Each row was made from one small tree. The marks that hang from a mark follow it in brackets, in the order of their numbers. Every link used is in the known rows. Write each row's tree.
In the rows, 128 means zero.
Known rows:
K245{K176{K591{K120{K568}}}}: [131 129  70 101 126 146 142 116 128 128 134 124 134 110 112 121 157 136
 160 131]
K233{K120}: [132 126 121 133 135 127 139 155 135 135 139 122 118 110 132 132 138 141
 127 120]
K245{K176{K591{K120 K674}}}: [108 133  93  99 142 121 142 106 115 135 140 132 123 118 103 134 172 143
  82 126]
K591{K120{K568 K890} K674}: [129 101 154 118 161 121 144 124 147 109 138 129 120  68 113 114 133 162
 176 128]
K120{K568 K890{K674{K245 K591}}}: [106  84 132 104 146 142 133 147 140 114 125 133 144  69 118 102  90 140
 131 118]
K245{K176}: [124 135 115 115 112 124 125 116 121 128 134 121 154 125 121 133 178 121
 116 133]
K120{K568 K591 K890{K674{K245}}}: [128  84 152 101 136 135 129 143 142 114 131 137 149  72 110  93 141 128
  73 126]
K568{K120{K591{K674{K245}} K890}}: [132  90 155  95 176 106 139 126 132 131 131 136 175  83 122 112 136 138
   4 129]
K233{K120{K568}}: [144 122 116 133 136 132 139 163 144 127 136 122 135 111 122 123 130 143
 192 126]
K176{K245 K591{K120{K890} K674}}: [116 135 122 104 196 130 141 118 136 117 127 126 105  50 123 112 103 140
 100 120]
K890{K674{K245}}: [106 133 126 121 128 129 131 138 131 125 129 137 129 129 120 126 131 134
  40 114]
K591{K120{K890} K674{K245}}: [109 123 146 123 172 120 151 123 142 115 126 127 105  68 129 127 124 166
  32 123]
K176{K245 K591}: [124 158  90 112 164 143 127 130 123 128 116 124 127 108 131 115  90 111
 121 126]
K674{K245{K176} K591{K120{K890}}}: [103  94 112 102 153 141 152 115 127 125 123 120 123  63 137 125 125 147
  53 124]
K591{K120{K568 K890{K674{K245}}}}: [115 102 136 117 144 140 144 137 155 109 134 131 116  61 122 112 132 160
  95 113]
K176{K591{K674}}: [120 135 107 108 146 119 129 125 118 132 131 137 131 126 111 121 118 132
 104 128]
K176{K245 K591{K120{K568} K674}}: [123 138 103 112 193 137 149 131 134 116 122 132 116 104 107 115  78 140
 166 128]
K176{K245 K591{K120 K674}}: [112 144 110 112 191 131 147 121 124 125 124 132  98 109 115 123  90 137
  98 122]
K890{K120{K568} K674{K591}}: [105  55 123  99 140 136 142 121 131 135 149 145 144 110 105 121  94 128
 188 132]
K591{K674}: [118 122 145 126 142 109 131 126 126 125 130 133 134 134 111 130 130 136
 122 130]
K568{K120}: [135 122 118 114 138 117 136 125 129 138 136 130 163 126 132 131 137 130
 121 122]
K591{K120{K568 K890} K674{K245}}: [117 116 140 124 171 124 152 132 149 104 125 128 121  69 120 117 112 172
 103 130]
K245{K176{K591{K674}}}: [112 145  92  99 130 115 127 114 112 134 134 129 157 124 103 126 171 125
  95 131]

Which tree is each row?
[133  93 159 107 166 121 136 138 139 112 120 133 156  81 112  99 120 142
  80 143]  K120{K568 K591{K674{K245}} K890}
[115 116 131 103 138 117 131 132 143 127 138 134 169  70 134 115 153 142
  36 107]  K568{K120{K890{K674{K245}}}}
[153  84 135 120 143 135 140 165 136 135 139 129 132 113 111 111 133 128
 159 134]  K233{K120{K568 K591}}
[100 115 102 110 138 136 140 126 113 132 115 124 151 131 129 134 111 125
  62 131]  K674{K245{K176} K591}
[129  72 163 102 133 126 130 157 137 136 159 136 119  53 112 103 185 126
  75 110]  K233{K120{K591 K890{K674}}}
[106  61 131 106 141 146 146 137 133 130 141 144 102 119 100 118  98 139
 185 112]  K890{K674{K591{K120{K568}}}}
[110  90 127 114 167 146 153 128 134 125 118 126  94  64 142 121  70 154
  60 119]  K674{K245 K591{K120{K890}}}
[115 123 107  92 145 120 137 103 125 126 143 125 128  57 114 120 186 150
  83 123]  K245{K176{K591{K120{K890} K674}}}
[111 154  94 112 156 122 137 132 120 129 117 136 133 127 118 123  96 144
  30 128]  K176{K591{K674{K245}}}
[107 124 101  97 141 143 140 127 138 126 137 132  97  54 127 112 132 153
   9 104]  K176{K591{K120{K890{K674{K245}}}}}
[146  64 131 108 149 135 141 113 132 134 140 139 151 114 116 115 121 120
 148 152]  K890{K120{K568 K591}}
[116  74 138 111 157 142 145 121 132 131 132 128  93  63 134 119  95 140
 135 119]  K674{K591{K120{K890}}}
[118  83 122 115 168 151 155 137 143 115 116 124 110  64 133 112  64 154
 126 125]  K674{K245 K591{K120{K568 K890}}}
[133  83 155  98 161 103 136 124 121 145 139 144 165 136 103 122 144 122
  76 131]  K568{K120{K591{K674}}}
[138 104 135 124 143 139 141 127 150 112 135 123 114  59 129 111 132 152
 185 127]  K591{K120{K568 K890}}
[124  79 137 108 175 118 152 118 131 128 130 144 157 127 106 121 104 140
  66 154]  K890{K120{K568 K591{K674{K245}}}}
[125 101 145 110 120 129 120 137 147 110 144 131 150  64 113 101 158 133
 185 119]  K120{K568 K890{K674}}
[118 140  90 115 171 134 154 134 132 122 120 135 113 119 110 120  87 164
  84 128]  K176{K591{K120{K568} K674{K245}}}
[146  75 164 108 161 117 139 159 144 122 144 130 142  60 105 101 152 142
 152 133]  K233{K120{K568 K591{K674} K890}}
